What can hang from each mark
kapur: nasu
ponas: dekal lafev ravad
dubof: fafub kapur ravad
lafev: ponas
ravad: dubof
dagi: nasu sanu
fafub: dubof sanu
sanu: bibati fafub
bibati: sanu

Every row comes from one small tree of marks. Brackets hold a mark, then the marks that hang from it, in alphabetical order. Every link used is in the known rows. Which tree was each row made from?
Known rows
[dagi nasu [sanu bibati [fafub [dubof kapur]]]]: [-.38,-.11,.22,.23,.62,.02,-.25,-.25,-.55,.02,-.14,-.06,-.02,.28,.02,-.20,-.25,.03,-.08,.22,.31,-.23,-.27]
[ravad [dubof [kapur nasu]]]: [.06,-.01,-.05,.01,.05,.03,.05,.02,-.12,-.06,-.13,-.07,-.20,.10,.13,-.31,-.11,-.03,.09,.03,.11,-.25,.02]
[fafub dubof [sanu bibati]]: [-.42,-.23,.17,.07,.25,.14,-.19,.04,-.14,-.28,.12,.04,-.06,.19,.03,-.03,.03,-.12,-.03,.07,.13,.09,-.08]
[dagi nasu [sanu bibati [fafub [dubof kapur ravad]]]]: [-.47,-.13,.27,.36,.52,.03,-.11,-.27,-.71,-.19,-.21,-.05,.05,.28,-.02,-.35,-.25,.01,-.18,.24,.33,-.33,-.18]
[fafub [dubof [kapur nasu] ravad] [sanu bibati]]: [-.39,-.15,.07,.17,.10,.13,.04,.00,-.24,-.46,-.10,.01,-.12,.28,.02,-.39,-.12,-.14,-.18,.10,.23,-.19,-.05]
[lafev ponas]: [.02,-.03,.11,.02,.08,.05,.22,.05,.20,-.02,.04,.00,.06,.13,-.03,.01,.05,.03,-.11,.00,.01,.05,.08]
[lafev [ponas ravad]]: [.02,-.07,.20,.05,-.02,.02,.24,-.04,.02,-.17,-.06,.04,-.03,.28,-.01,.04,.08,-.01,-.23,.00,.05,-.06,.04]
[dubof fafub kapur]: [-.01,.02,-.13,-.03,.35,-.04,-.25,-.07,-.02,-.14,-.15,-.02,.07,.00,.15,-.18,-.15,.10,.09,.04,.20,-.04,.00]
[fafub sanu]: [-.20,.03,.09,.01,-.01,.06,.06,-.03,.08,-.01,.05,.02,.04,.09,-.04,.01,-.03,-.07,-.12,.00,.05,.05,-.06]
[dagi nasu sanu]: [-.29,.14,.18,.18,.04,.01,.13,-.24,-.18,.31,-.02,-.04,.06,.20,-.14,.00,-.18,.02,-.23,.09,.09,-.20,-.25]
[lafev [ponas dekal [ravad [dubof fafub]]]]: [-.13,-.31,.44,.18,.29,.08,.18,.04,-.05,-.61,-.08,-.01,-.03,.40,.24,-.02,.09,-.02,.06,.11,.25,-.11,.02]
[bibati sanu]: [.04,.09,.19,.02,-.06,.00,-.14,-.14,.04,-.01,.08,.00,-.03,.01,-.02,-.05,-.03,-.02,-.17,-.03,.09,.01,.08]
[lafev [ponas dekal [ravad [dubof fafub [kapur nasu]]]]]: [-.03,-.21,.28,.15,.27,.07,.24,.00,-.02,-.55,-.23,-.05,-.14,.48,.28,-.24,-.06,-.01,.04,.11,.33,-.29,-.03]
[fafub [dubof kapur ravad] [sanu bibati]]: [-.45,-.24,.04,.12,.23,.14,-.10,.04,-.29,-.48,-.10,.03,-.02,.24,.03,-.31,-.06,-.11,-.14,.08,.21,-.04,-.06]
[dubof [fafub [sanu bibati]] [kapur nasu] ravad]: [-.27,-.11,.08,.18,.04,.09,-.11,-.12,-.06,-.36,-.14,-.01,-.06,.26,.09,-.36,-.19,-.05,-.13,.15,.35,-.21,-.01]
[dagi sanu]: [-.15,.05,.10,.15,.10,-.01,.14,-.07,-.05,.04,.03,-.02,.07,.15,-.02,.02,-.10,.01,-.17,.01,.06,-.04,-.12]
[fafub [dubof kapur ravad] sanu]: [-.46,-.03,-.01,.11,.30,.06,.08,.02,-.27,-.42,-.14,.04,.10,.11,-.03,-.35,-.09,-.08,-.19,-.01,.13,-.06,-.02]
[sanu fafub]: [.05,-.01,.13,.07,.23,-.06,-.09,-.08,-.16,-.02,-.04,-.01,.04,-.05,.05,-.03,-.03,.04,.06,.06,.07,-.05,.05]
[lafev [ponas dekal [ravad [dubof [fafub sanu] kapur]]]]: [-.27,-.26,.34,.11,.39,.13,.17,.02,.03,-.60,-.14,-.01,.00,.54,.27,-.15,-.03,-.05,-.05,.11,.35,-.09,-.07]
[bibati [sanu [fafub [dubof ravad]]]]: [-.22,.01,.41,.29,.35,-.04,-.14,-.15,-.44,-.47,-.02,.02,.08,-.06,-.03,-.29,-.03,-.04,-.18,.04,.17,-.12,.22]
[ponas lafev [ravad dubof]]: [-.09,-.25,.30,.02,.13,.05,-.01,-.03,-.19,-.09,-.25,.04,-.27,.23,.17,.02,.11,-.07,.01,.06,.20,-.15,.05]

Write each row's tree
[-.36,-.21,.25,.22,.06,.11,-.21,-.07,-.09,-.42,.00,.03,.07,.19,.05,-.15,-.04,-.04,-.10,.14,.27,-.02,.02] -> [dubof [fafub [sanu bibati]] ravad]
[-.10,-.01,-.07,.11,.26,-.04,-.12,-.07,-.15,-.34,-.24,-.01,.12,.00,.09,-.32,-.14,.08,-.01,.05,.20,-.13,.05] -> [dubof fafub kapur ravad]
[-.14,-.21,.11,.24,.34,.02,-.11,-.06,-.48,-.47,-.20,-.02,-.12,.14,.10,-.43,-.12,-.04,.01,.17,.26,-.28,.05] -> [sanu bibati [fafub [dubof [kapur nasu] ravad]]]
[.00,-.25,.22,.00,.11,.08,.22,-.01,-.07,-.23,-.40,-.02,-.37,.46,.32,-.11,-.02,-.11,.03,.12,.31,-.31,-.15] -> [ponas dekal lafev [ravad [dubof [kapur nasu]]]]
[-.36,-.28,.53,.19,.29,.14,.22,.02,.04,-.60,-.03,.02,.02,.51,.20,-.01,.05,-.08,-.05,.10,.28,-.06,-.03] -> [lafev [ponas dekal [ravad [dubof [fafub sanu]]]]]
[-.15,.03,.22,.20,.46,-.05,-.19,-.16,-.45,-.46,-.16,.00,.07,-.03,.03,-.43,-.12,.00,-.19,.04,.24,-.14,.19] -> [bibati [sanu [fafub [dubof kapur ravad]]]]
[-.13,-.33,.25,.02,.48,.05,-.14,-.03,-.11,-.39,-.41,.00,-.18,.38,.41,-.07,-.02,-.01,.17,.15,.42,-.16,-.10] -> [ponas dekal lafev [ravad [dubof fafub kapur]]]
[-.34,-.30,.33,.03,.47,.11,-.05,-.06,-.03,-.39,-.36,.03,-.15,.46,.37,-.07,-.05,-.08,.04,.15,.47,-.12,-.15] -> [ponas dekal lafev [ravad [dubof [fafub sanu] kapur]]]
[-.05,.05,.16,.08,.56,-.06,-.31,-.17,-.31,-.25,-.08,-.02,.02,-.03,.09,-.28,-.13,.02,-.07,.02,.22,-.06,.10] -> [bibati [sanu [fafub [dubof kapur]]]]
[-.19,-.28,.08,.19,.48,.02,-.25,-.02,-.54,-.51,-.20,-.01,-.02,.10,.11,-.34,-.07,-.01,.04,.16,.24,-.13,.06] -> [sanu bibati [fafub [dubof kapur ravad]]]
[-.15,.00,.06,.22,.39,-.05,.08,-.07,-.45,-.40,-.25,-.02,.00,.01,.04,-.46,-.15,-.02,-.04,.07,.18,-.30,.09] -> [sanu [fafub [dubof [kapur nasu] ravad]]]
[-.12,.02,.34,.15,.45,-.04,-.26,-.15,-.30,-.26,.06,.01,.03,-.07,.03,-.15,-.04,-.02,-.07,.02,.16,-.03,.14] -> [bibati [sanu [fafub dubof]]]
[-.16,-.27,.20,.13,.47,.03,-.33,.00,-.37,-.32,.02,.01,-.06,.03,.11,-.07,.02,-.01,.14,.13,.16,.01,.03] -> [sanu bibati [fafub dubof]]
[.01,.08,-.10,.10,-.14,.00,.23,-.07,-.11,-.16,-.22,-.03,-.06,.09,-.01,-.36,-.14,-.02,-.14,.02,.10,-.28,.03] -> [dubof [kapur nasu] ravad]
[-.03,-.02,.00,.07,.29,-.01,-.15,-.03,-.11,-.21,-.16,-.07,-.12,.07,.21,-.36,-.16,.04,.20,.07,.24,-.25,.06] -> [ravad [dubof fafub [kapur nasu]]]
[-.02,.13,.18,.11,.43,-.05,-.19,-.20,-.27,-.22,-.08,-.04,-.08,.01,.08,-.36,-.19,-.02,-.12,.03,.24,-.20,.10] -> [bibati [sanu [fafub [dubof [kapur nasu]]]]]
[-.35,-.20,-.02,-.02,.34,.13,-.22,.04,-.15,-.28,-.02,.01,-.07,.23,.09,-.18,-.07,-.08,-.03,.07,.19,.06,-.13] -> [fafub [dubof kapur] [sanu bibati]]
[-.15,-.29,.34,.15,.18,.03,-.09,.01,-.22,-.60,-.12,.00,-.09,.27,.28,-.04,.04,-.04,.17,.12,.25,-.15,-.06] -> [ponas dekal [ravad [dubof fafub]]]
[-.34,-.10,.25,.11,.30,.08,-.17,-.01,-.06,-.26,.05,.00,.03,.08,.13,-.15,-.05,-.03,.11,.06,.20,-.03,.05] -> [ravad [dubof [fafub sanu]]]
